(in the rows, 128 means zero)
Known rows, with every step that occurs
e, v, t: [113 112 122 150 111 126 126 123 121  67 111  94 127 128  85 137 127 119
 126 101 150 146 195  99 127 193 111 129 139 109 125 134 105 109 134 159
 120 147  95 135 138 122  76 140 147 149 150 144 131 157 139 142  89 156
 112 131 152 123 161 103]
q, v, t, r: [162 110 108  83 109 135 169 106 121 139 122 134 129 137  87 106 123 123
 124 131 170 145 153 115 133 160 123 116 117 107  91 105  79 155 136  77
  82 168 115 165 100 153  75 137  92 119 143 154 158 132 120 149 154 119
 151 116 137 110 153 131]
p, q, s: [125 171  87 108 128 120  89 137 143 161 117 165 128 113 154 122 118 137
 116 115 142 125 173 137 127 136  99 176 167 154 138 108 127 122 143 142
 138 127 112 126 147 144 134 123 137  87 123 123 122 114 121 137 111 119
 140 115 159 162 113  79]
e, s: [ 95 115 161 137 124  93 122 127 114  93 115 124 149 144 148 132 110 155
 127  96 101 129 135  96 117 123 141 134 155 146 137 146  94 124 147  99
 118  64 121 113 102 133 156 128 129 175 132  93 123 173 120 102 120 158
  95 142 134 158 158 132]
v, e, s, q, r: [ 91  64 136 122 128  70 136 165  85 137 108 121 120 140 197 118 118 117
 139 125 131 146 128 136 146 110 156 129 150  77 129 120  80 121 120 122
 125 102 120 121 110 133 166 141 138 195 109 125 126 145 117  96 121 150
 101 101 114 131 121 140]
z, e, s, q, v, t, y: [162  87 147 152  92 112 156 125 104 137 132  89 173 138 139 143  88 131
 179 167 147 190 148 145 129 138 131  87 136 129 102  84 104 140 129 110
 118 117  92 126 101 126 136 154  95 183 138 152 156 152 156 120 137 177
 120 131 179 126 186 154]
e, y, t: [141 110 136 143 128 123  94 128 133 113 163 125 131 156 106 149 132 148
 148  92 111 140 103 130 110 165 135  96 154 138 122 106 166 127 115 141
 117  71 115 125 126 131 165  98 116 171 139 113 133 144 141 136  99 113
 140 137 146 135 151 116]
v, e, z: [106 115 138 120  99 158 127 149 124  87 126 112 125 117 160 163 138 131
 123  87 125 130 178 109 137 152  85 119 151  97 130 106  95 123 118 124
 101 121 130  93 138  89 159 141 155 133 138 107 106 112 139 148  99 176
 102 116 132 131 132 131]
e, y, t, r, p, q, s: [184 187  82 101 165 121  84 129 156 150 145 151 123 155 100 134 144 148
 127 154 143 131  87 161 104 133 147 160 122 130 111 115 205 135  95 129
 148  79 115 107 120 169 145  93 123 198 132 141 144  68 118 115 138  68
 168 128 127 134 111 111]
v, t, r, p, q: [146 175 100  94 137 116 149 101 145 128 132  95 141 153  94 105 153 126
 103 144 172 135 152 136 146 159  96 184  94 121  94 136 140 101 121 121
 122  92 139 127 123 132  53 111 139 140 117 142 127  61 115 135 139 138
 151 135 142 124 147 134]
e, y, t, p: [165 115 150 163 131 133 100 110 151 101 170 136 141 144  77 142 126 146
 171 129  93 152  84 154 110 128 125  80 144 128 108 144 180 111  94 120
 154 111 136 125 129 149 155  96 145 164 121 106 110 146 136 148  94  91
 137 162 158 128 126 123]
p, r, q, s, e, v, t: [127 128  98 174 127 102  99 126 141 115 110 110  81 109 117 147 104  89
 111 106 146  99 154 104 124 145 115 150 104 113 158 191 121 133 131 192
 139 250  95 109 140 106  91 154 112 108 152 148 124 109 145 108 121 100
 137 122  92  84 110  96]
t, r, p, q: [133 187 101 100 163 127 137 125 143 142 127 112 140 142 101 107 152 139
 106 144 145 112 129 147 133 128 117 179 105 137 123 141 150 100 135 123
 144  53 157 122 126 144 102 118 134 147 118 117 117  85 107 126 160 133
 142 125 113 144 136 129]
q, s, e: [132 121 146 125 110 141  98 128 116 148 109 128 110 120 146 123 106 125
 127  93 120  98 148 127 146 130 135 114 142 137 177 129 122 175 137 148
 119 163 120 107 148 120 159 126 125  77 118 107 120 142 113 103 118 109
 124 128 101 149 135  76]
y, t, v, e: [107 112 145 107 115 179 122 159 133 129 165 148 135 127  84 118 186 130
 131 136 129 133 138 127 117 162 141  97 129 102 125 130 114 156 132 126
 115 104 115 134 170 108 116 121 195 123 127 168 133 137 167 110 149 128
 114 119 105 134 141 144]
v, t, p, r, q, s: [140 137 126 166 133  93 136  83 145 142 113 119 103 101 127 133 125 102
 109 157 125 106 160 107 118  98 107 151  98 161 113 145 118 108 128 161
 149 214 133 156 118 136 110 145 134  45 121 139 112  91 128 151 103  70
 156 136 166  88  91  97]
r, p: [109 148 147 117 142 132 136 118 116 123 107  83 119 123 113 129 136 136
 127 129 102  98 132 122 138 157 146 147 119 134 138 130 141 123 142 153
 145  59 137 116 128 117 137 119 146  98 128 104 111 121 114 156 131 160
 122 146 109 135 162 120]
p, q: [101 157  90 121 129 119 120 122 139 144 120 146 149 116 137 123 132 143
 115 106 137 141 153 129 130 140  92 161 157 148 136 120 141 102 144 143
 140  90 142 134 142 119 121 120 139 104 117 104 115 126 122 136 111 153
 131 134 160 163 132  99]
t, v: [122 122 152 108 134 156 140 138 112 107 125 135 126 114 127 122 163 129
 127 159 106 122 126 109 122 162 128 103 143 130 140 120 113 144 160 120
 109 105 125 166 132 133 115 152 153  92 144 142 127 157 125 136 160 160
 111 108 123 142 157 116]
q, r, p: [136 125 119 119 138 107 127 137 121 131  93  88 104 115 121 106 154 139
 111 121 139 119 109 117 139 165 169 155 119 124 133 127 153 147 148 149
 136  93 143 153 113 144 149 134 142 115 106  94 115 121 102 155 155 149
 120 129 127 129 155 121]
e, v, t, p, r, q: [114 116 109 197 145  98 150 105 154  74 112  94 120 106  91 140 147  99
 116 150 123 121 142  94 111 113 108 142  94 114  99 186 132  59 143 171
 170 226 134 152 144 112  71 162 136  95 136 139 106 117 148 141 121 112
 128 140 131  87 102 129]
y, t: [126 108 156 159 124 146  97 137 134 129 140 131 139 148  91 133 147 149
 127 110 137 138 127 125 109 156 142  90 131 154 129 131 136 138 145 144
 151  66 114 121 130 126 121 117 123 114 135 118 125 141 144 117 121 115
 120 140 149 139 156 110]
f, z: [101 139 146 140 105 120 106 138 103 110 126 131 143 137 143 129 152 150
 115 116 127 148 140 116 137  89 122 126 146 153 133 124 115 166 144 131
 124  91 156 138 133 133 137 118 137 117 124 103 102 146 132 153 130 179
 118 146 127 140 145 135]
y, t, r, q, v, e, z: [173 117 147 113 119 179 150 158 137 133 157 147 110 145 109 160 164 123
 141 156 134 123  84 141 113 104 126 109  84  75 107 140 114 149  95 110
 116 132 128  83 129 119 123 122 138 138 153 137 146  94 134 130 169 116
 126 112 103 106 108 201]
y, t, p, r, q: [124 132 140 205 153 135 140 101 148 127 151 124 127 124  87 144 147 124
 112 143 100 110  74 125  97  79 137 114  85 161 122 194 160 106 120 151
 196 135 150 139 140 111 114 125 139  64 114 126 116 110 152 125 138  74
 137 154 134 119  89 136]
r, t, p, q, s, e, y: [157 191 104  92 138 148  72 101 184 127 140 153 141 117 154 109  72 117
 143  99 110 119 116 193 152  87 109 158 154 127 180 134 197 126 100 124
 138 205 131  90 153 113 139  83 123 126 110 104 117 100 117 103  69 107
 129 143 100 142 107 112]
p, r, q, s: [120 130 116 147 154 108 128 126 129 147  98 153  90 102 170 143 129 112
  93 133 123  73 134  94 104 102 139 158 117 182 151 135 127 123 133 155
 140 158 132 147 120 127 137 158 109  54 141 126 128 111 132 148 142  91
 159 107 144 103  81  98]
p, r, q: [ 96 124 130 163 151 115 140 127 115 139 131 136 101 123 152 145 147 115
  92 108 103  83 120  88 107 107 129 142 110 173 146 144 131  99 129 150
 160 114 145 143 125 109 120 152 106  62 132 124 117 123 133 138 141 117
 154 128 139 119 105 116]
v, t, y: [141 125 123 149  93 129 124 116 131 119 141 103 164 137 102 135 149 132
 132 117 126 153 217 104 142 202 102  98 132 153 121 111  97 143 128 144
 102 109 117 179 139 119 112 146 152 131 141 145 127 136 158 165 126 158
 161 116 150 135 163 107]
z, e, s, q, v, t, r, p: [165 107 169 119 137 116 194 111  90 121 131  68 130 168 110 116  77 118
 138 185 162 157  92 153 137 101 156 137  85  96  79 107  99 128 126  85
 132  95 104  96  69 129 113 141  66 219 128 154 168 109 110 101 155 143
  83 150 160  92 187 181]
f, z, e: [130 130 150 154  94 146 116 133 117 102 135 103 137 133 127 139 133 149
 131 113 143 157 174 133 124  83 129 121 141 140 135 106 135 206 157 151
 129 103 163 109 126 113 134 121 113 118 100  85 109 144 149 129 132 167
 105 185 153 150 166 159]
q, r, t, p: [140 118 132 129 142 138 128 117 145 114 116 126 136 121 110 103 121 118
 108 123 146 133 126 129 147 113 160 135 117 149 150 133 157 119 142 122
 156 155 147 153 133 134 105 114 116  86  97  80 119 163 116 153 102 113
 110 132 136 134 103 137]
s, q: [ 98 112 173 130 140 111 146 109 101 133 127 124 123 141 145 142 124 122
 134 142 114 126 121 129 142 142 117  80 137 151 143 120 117  81 140 142
 144  88 133 135 106 125 149 133 107  86 130 134 120 148 123 142 103 153
 129 100 163 127 142  98]
p, r: [ 92 111 113 157 135 127 120 109 118 123  98 125 121 122 143 147 119 133
 115 104 118 106 135  79 112 133 143 125 132 150 145 135 115 123 157 119
 127 106 151 160 132 128 129 154 114 107 132 129 119 146 137 129 139 108
 154 122 150 138 115  85]

Rows
[ 95 154 105 156 139 156 115 118 140 115 126 137 152 142 118 141 123 118
 101 102 122 123 165  91 117 153 164 129 121 203 171 121 126 135 140  96
 137 100 140 170 149 109 106 145 102  98 132 140 135 137 169 144 136 134
 170  99 116 152 135 117] => p, r, t, y
[ 85 155 128 110 156 192 127 122 133  96 116 148 128 123 119 119 131 103
  92 134 127 119 133  81 113 142 156 139 126 160 158 130 141 125 158  93
 137 130 139 181 139 102  78 145  89  89 135 155 142 143 155 117 153 125
 117  92 110 116 139 145] => p, r, t, v
[132  78 129 116 129 136 123 136 133 125 170 134 135 175 119 133 143 143
 165 102 143 131 119 144 121 150 144  74 132  78 131 106 130 151  90 100
 111  91 129 105 138 141 149  98 144 212 129 147 135 114 141 111 136  85
 156 126 105 118 115 135] => v, e, y, t, r
[133  94 165 143 130 114 163 136  86 125 110 128 131 135 165 139  79 131
 154 154 128 170  93 141 118  88 146 103 146 106 115 103 116 138 142 105
 128  96 109  98  89 136 156 144  57 156 124 117 146 163 117  94 140 164
  78 141 169 140 161 149] => z, e, s, q, v
[148 124 147 132 129 173 106 149 120 116 149 153 136 142  73 123 168 130
 134 155 118 135 100 117 105 172 150  80 131 132 119 142 135 150 134 132
 141  77 113 161 150 136 107 126 155 115 135 158 134 150 151 116 164 118
 108 110 127 142 147 134] => y, t, v
[109  84 134 130 140  94 129 141  99 139 117 139 100 129 153 123 126 116
 111 151 149 123  99 126 140 168 145  90 136 122 139 119 130 111 144 153
 151 104 133 154  94 137 149 149 104  92 118 125 122 155 117 142 138 149
 126  87 145 121 130  96] => s, q, r
[142  93 147  89 117 113 181 103 101 149 133 141 116 153 137 111 107 108
 133 179 168 145 114 139 148 150 119  84 105 105  95  86  83 122 127  90
 100 157 123 157  79 156  88 142  88 123 144 181 159 134 120 148 147 145
 156  83 152  82 149 106] => s, q, v, t, r
[138 126 152  83 137 126 195 108 103 164 117 101 109 145 108 105 116 111
 113 188 167 129  99 159 163 152 139 119  76 102  74  97 105 112 120  97
 119 133 131 155  83 162  92 127  95 120 145 165 147  89  99 146 154 143
 139 104 133  81 166 138] => s, q, v, t, r, p
[178 118 138 135 122 126  52 141 140 140 140 156 108 144 131 129  98 141
 162  80 103 111 103 159 121 140 146  90 154 126 164 110 163 198  95 131
 119 138  96  88 135 123 178 102 134 159 136 109 132 136 136  94  98  83
 141 136 110 128 137  72] => q, s, e, y, t
[134 142  61 122 129 110 106 149 130 134 122 142 133 117 142 117 147 144
  98 113 159 139 132 122 125 159 119 169 156 140 125 122 147 126 147 157
 136 108 144 146 133 136 128 135 121 116 107 104 126 148 121 130 137 146
 134 125 165 154 119 103] => p, q, r
[ 95  95 122 105  97 116 155 155 116 140 101 131 138 113 169 109  95 154
 167  90 121 128 141 114 131 118 156 147 153  87 116 119  79 152 130  87
  80 127 101 111 135 137 162 132 159 184 132 121 133 158 119 112 128 157
 100 150 107 149 125 155] => q, v, e, s
[172 154 156 118 102 147  76 134 122  92 102 129 110 114 167 159  83 128
 122  97 119 118 144 139 136 122 113 111 141 121 169 115 111 175 139 129
 114 152 121  86 123 108 173 134 116 107 153  98 110 129 114 120 107 138
 112 105 112 143 129  91] => q, s, e, z
[134 165  93 119 120 145  82 133 141 166 119 148 120 108 161 115 100 136
 121  93 133 110 155 149 140 132  95 145 161 131 174 145 139 160 144 159
 131 155 125  96 163 116 133 113 142  94 119 110 119 113 117  98 108 135
 124 129 112 161 119  76] => p, q, s, e
[ 91 127 137  89 108 154 150 144 115 116 130 140 125 107 122 117 176 121
 137 128 120 114 175 112 143 159 131 109 137  92 141 117  98 153 137 127
  88 129 124 142 157 119 114 138 190 106 133 151 124 140 142 138 143 159
 103 112  93 149 147 141] => t, v, e
[145 188  80  86 138 141 143 127 141 177 112 114 141 100 113 108 138 143
 117 139 140 135 110 145 132 135 109 193 121 131  94 126 161 106 136 128
 126 111 137 123 131 137 118 120 150 128 128 116 130 106 100 150 142 160
 135 142 136 143 138 130] => r, p, q, v
[113  84 161 117 112  89 148 113  80 130 115 123 138 145 161 124  66 125
 128 131 127 171 108 125 140 128 125 121 131 123  86 113  75  93 111  86
 114 122  95 131  80 142 122 131 103 180 141 142 153 165 116 134 106 162
 106 103 159 105 173 135] => e, s, q, v, t
[152 152 155 123 154 126 129 118 128 153 127 148  98 136 155 134 151 117
 117 172 117  81 129 120 122 115 126 137 108 153 149 128 118 132 142 131
 133 147 130 120 112 159 122 137  92  58 140 124 128 107 102 141 145  90
 137 106  94 127 100 116] => t, r, q, s
[128 121  99 126 107 129 123 159 151 167 138 157 182 114 121 105 108 160
 161 121 130 188 103 163 113  66 112 159 132  85  89 157 117 124  98  93
 149 143 107  93 163 135 135  85 197 220  98 132 132 137 141  78 109 112
 102 186 115 168  92 178] => y, t, p, q, v, e, s
[197 108 105 191 160 129  94 105 163 120 157 133 113 128 103 167 122 132
 138 166 120 122  95 150  82  74 153 117 116 155 123 137 201 140 103 175
 185 181 123 106 138 122 163 121  96 100 106 118 124  89 163 105 117  37
 142 180 172 107  72 121] => z, e, y, t, p, r, q, s
[185 176  95 105 141 157  53 163 152 148 158 187 138 130 117 125 138 134
 140 142 122 140  83 179 118 154 123 117 152 106 143 119 182 159 108 134
 122 158 112 107 166 132 139  97 164 170 140 154 142 117 137  78 144  96
 135 113 103 144 134 102] => p, q, s, e, y, t, v
[ 83 111 145 100 116 134 143 156 108  97 120 128 149 131 148 120 138 138
 151 130 108 132 146 107 126 131 136 136 151  96 142 142  81 134 135  95
  88  95 114 129 142 128 146 140 179 200 130 151 129 156 129 103 145 171
  91 125  68 149 147 174] => t, v, e, s
[103 127 137 182 154 112 164 100 157 118 131 125 116 107 124 139 140 114
 108 145  96  81  95 110 115  72 122 127 101 167 133 164 138  86 149 155
 168 152 161 142 123 123 129 145 119  57 107 115 102 104 121 152 141 100
 145 142 136 118  76 117] => t, p, r, q
[111  94  99  79  98 131 147 134 131 143 115 137 125 112 159 119 120 136
 184  81 123 128 140 133 136 147 129 124 160  65 136  80 121 142 105 105
  70 167 126 111 137 125 157 117 136 161 147 126 132 145 125 129 109 147
 145 139 109 133 120 131] => q, v, e, y
[179 117 114 171 147 142 136 117 160 143 166 140 112 125 104 129  94 115
 156 127  92 111  10 160 116  66 145  91  98 101 133 169 184 143  82 126
 153 204 150 106 136 122 149 116 108 144 132 122 136 124 131  91 162  68
 146 167  95  85  86 157] => s, e, y, t, p, r, q, v
[ 77 101  95 142 125  94 169 144 110 146 107 126 117 110 180 117 116 125
 134 104 109 101 104 100 107  66 145 183 122 117 124 145  86 121 113 102
 110 142 130 114 127 119 145 161 116 166 137 141 141 121 126  91 153 126
 125 141  88 103  81 176] => p, r, q, v, e, s
[166 134 115 152 138  86 114  85 153 125 124 113 103 104 144 128  98 101
 127 115 108  88 116 142 143  83  95 133 106 118 142 155 145 123  87 159
 128 252 136 136 123 117 147 121 118 106 128 126 115  71 123 137  90  78
 169 146 120  72  88 101] => v, t, p, r, q, s, e, y
[155 122 124 122 137 116 109 156 138 153 159 153 106 154 132 140 147 126
 158 143 130  92 124 149 119 125 134 125 111 116 136 130 132 156  81 138
 116 135 114  89 132 151 169 110 142 167 143 154 141  75 124 117 130  49
 163 123  96 105  81 136] => v, e, y, t, r, q, s
[107 163  67  78 123 153 153 143 139 183 111 111 134  88 124 103 148 139
 143 126 151 123 140 156 151 133 115 210 128  78 102 126 142 118 114 131
 107 114 141  99 173 112 122 121 181 135 115 138 125  93 112 123 132 168
 127 162 107 134 118 152] => r, p, q, v, e
[133 113 151 144 118 112 134  89 144 111 136  98 142 115  83 117 130 125
 122 128 144 146 171 130 148 144  94 109 127 142  98 132 110 116 140 133
 129 159 137 152 130 127 100 111 158  98 125 106 108 130 135 162  88 124
 131 155 161 128 144 111] => v, t, p
[ 53  85 171 122 128  79 147 146 105 119 116 112 136 143 191 135 115 130
 135 118 111 136 119 142 145 107 124 113 140 105 132 132  62  97 108 119
 128  70 122  92 109 117 173 127 128 185 126 123 116 139 122 116  90 161
 111 114 126 137 139 131] => v, e, s, q
[150 193  50 129 112 145  93 151 154 143 142 149 169 136 121 118 141 133
 100 127 150 162 169 127 137 173 146 168 133 166 154 120 174 122 143 143
 147 118 129 156 156 121 100 130 129 132 105 116 133 129 152 141 135 155
 144  96 117 158 130 133] => p, q, r, t, y
[122 185  98 116 135 180 141 106 162 145 122 167 166 105 114 103 108 128
 129 150 140 155 112 157 136  92 110 171 132 131 110 130 169  92 141  93
 140 170 146 132 157 121  85  99 123  91 108 106 148 137 118 144 102 132
 108 152 139 150  99 150] => r, t, p, q, v
[117 124 142  87 104 187 137 170 120  81 129 121 122 107 142 157 159 124
 132 129 111 141 162 114 133 144  91 102 134  92 121 120  95 140 145 113
  82 126 133 131 137  95 146 160 181 120 153 147 113 131 147 137 147 179
  90  87 111 142 135 166] => t, v, e, z
[117 113 167 132 154  95 133 117 114  96 126 123 150 149 163 121  88 115
 107 162 111 160  72 138 146  73 166 118 120 132 130 152 130  90 133  89
 181 125 129 127  95 149 138 117  83 151  95  87 126 176 101 123  97 121
  77  96 109 115 121 153] => e, s, q, r, t, p
[148 130 134 128 103 127 171 115 112 148 130 120 112 113 127 118 140 115
 122 134 156 120 144 118 142 152 111 148 112 137  94 116 114 123 119 153
 107 157 126 137 119 116  98 138 137  55 156 133 148 118 123 159 123 151
 121 139 150  95 145 159] => r, q, v, t
[127 134 163 129 145 116 164 118 115 138 139 125 114 159 123 130 173 127
 121 154 121  77 121 122 127 120 121 117 103 149 150 150 128 110 132 147
 134  91 152 122 101 140 107 131  96  86 128 122 125 119 113 140 160 130
 142 111  89 134 113 145] => t, r, q
